Known rows, with every way that one mark hangs from another
W[S[F[A]]]: [-12  -1 -19   3  11 -18  -9 -12   1   7  23 -21 -17  14 -22  -1  -1   8]
A[F[H S]]: [ 18   2   1  11  23 -12 -17 -11 -10 -12  11 -36 -16  27   1   1  16  22]
S[F[A H V[B[Y]]] W]: [ 21  -5  -3 -21   1  13  -2   0 -12  12   1  -7  10 -15  12   9  23  11]
H[F[A V]]: [  7 -10 -11  -3  13 -12 -10  -9 -19   3   7  -4  -9  -9  -4   9   7   9]
W[S[F]]: [-19  -3 -16   4   2 -18 -13 -14  -3  10  19 -24 -15  35 -16 -16 -19  15]
A[F[H]]: [ 10  -3 -13  13  19 -13 -24 -11 -19 -15   8 -19  -5  35  11  -5  -2  27]
S[F[A V[B]] W]: [  5  -4 -13  -7  -4  -4 -16  -3 -12  -7  13 -12   6 -19   3   6   7  13]
S[W]: [-13 -11 -11  11   7 -13 -32 -18 -10  -3   8   2 -11  22   0 -16 -10  21]
V[B[Y] F[H]]: [ 10 -12  -7 -14  13  19 -19  -5 -22  23  -7  -8  24  32  23   2   8  22]
B[Y]: [ -6 -17 -17   2  15  -3 -23 -19 -25  14  -7   7 -19  44  11 -22  -8  24]
V[B[Y] F[A H]]: [ 16 -11 -11 -15  21  19 -15  -1 -19  20  -5  -6  25  12  17  19  27  16]
W[S[F[A H V[B]]]]: [ 12   0  -5 -13   7  -6   9   5   3   7  33 -43  -6   1 -11  13  13   7]
S[F[H] W]: [ -5   0   6   0  -2  -7 -16 -14  -3  -1   2 -11  -3  13  -7  -5   2  17]
W[S[F[A H]]]: [ -2   2  -5  -2  14 -13   2  -7   8  10  25 -31 -16  14 -25   7  12   6]
S[F[A V] W]: [ -3  -2  -6  -6   5 -13 -15  -9  -5 -10   6  -8  -5 -14 -13  -1  14  10]
A[F]: [  0  -6 -27  18  15 -17 -36 -16 -24 -16   6  -9  -5  35  14 -14 -15  29]

Rows
[  4   2   1 -12  15 -14  10  -1   9   3  25 -39 -16   6 -27   5  18   4]  W[S[F[A H V]]]
[  0  -4  -1  -4   5   5 -31  -8  -4   7   7 -21  22   3   4   4  10  15]  V[B F[S[W]]]
[ 32  -7   9 -17  16  12   3   1  -3  13   9 -19 -11 -12   5  13  43   7]  F[A H S[W] V[B[Y]]]
[ 11 -10 -19 -15   5   6  -9  -5 -27  11  -2  -7  -3   5  15   2  10  16]  S[F[A V[B[Y]]]]
[  9   1  15  -8  31  -1 -10  -5   2   3   5 -30   1   5 -21  24  48   9]  V[F[A H S]]
[  2  -4   1  -5  27  -2 -17  -6  -7  -1   2 -14  10  12 -10  17  31  14]  V[F[A H]]
[ 32   1   1   1  15  -3 -10   0 -14 -15  19 -48  -6  15  13   6  17  23]  A[F[H S V[B]]]
[ 22  -5  -3  -8   2  -1  -7  -3  -7   9  17 -18   3 -40   2  21  18   2]  H[F[A S[W] V[B]]]
[  1  -4 -20  -8   3 -10  -2   0  -4   5  32 -33  -7   2  -9   4  -1   8]  W[S[F[A V[B]]]]
[ 15   0   2 -12   0   0  -5   1  -5  -6  15 -20   8 -20   0  15  20  11]  S[F[A H V[B]] W]
[  2  -3   2   4   1  -7 -19 -18  -6  14   5  -9  -6  -8  -5  -1  -1   9]  H[F[S[W]]]
[ 11  -7   5  -4  26 -12  -4  -4  -7 -11  14 -18 -23  12 -11   7  29  13]  F[A H V]
[  6  -2  17   4  14  -8 -12 -13   6   1  12 -22 -22  14 -13  -1  21  13]  F[H S[W]]
[  1   0  11  -9   0  -7  -9  -8  -2  -7   3 -19  -4   4 -10  -8   8  15]  S[F[H V] W]
[-13  -3 -11  -5   4 -18  -7  -9  -1   3  21 -33 -16  27 -19 -20 -13  12]  W[S[F[V]]]
[  2   2  20  -7  16   1 -19  -9   8   4   1 -26  13   8 -14   5  29  11]  V[F[H S[W]]]
[ 10  -6  -5  -6  19   7 -18  -1 -12   3  10 -17  22   7   6  25  24  16]  V[B F[A H]]
[  9  -4  -3   4  16 -10 -10 -14 -11  13   8 -13 -18  -7 -10  17  18   7]  H[F[A S]]
[ 23   4   9   1  16 -11 -14  -5   1 -19  12 -36  -6   2  -1  -3  22  16]  A[F[H S[W] V]]
[ 28  -9  -6 -17   3  12  -4  -4 -14  28   3  -6   5 -34  13  15  20   1]  H[F[A S[W] V[B[Y]]]]
[  8  -4   6  -5   2  -8 -11 -11  -4   9   6 -16  -9 -13  -8  -3   6   6]  H[F[S[W] V]]
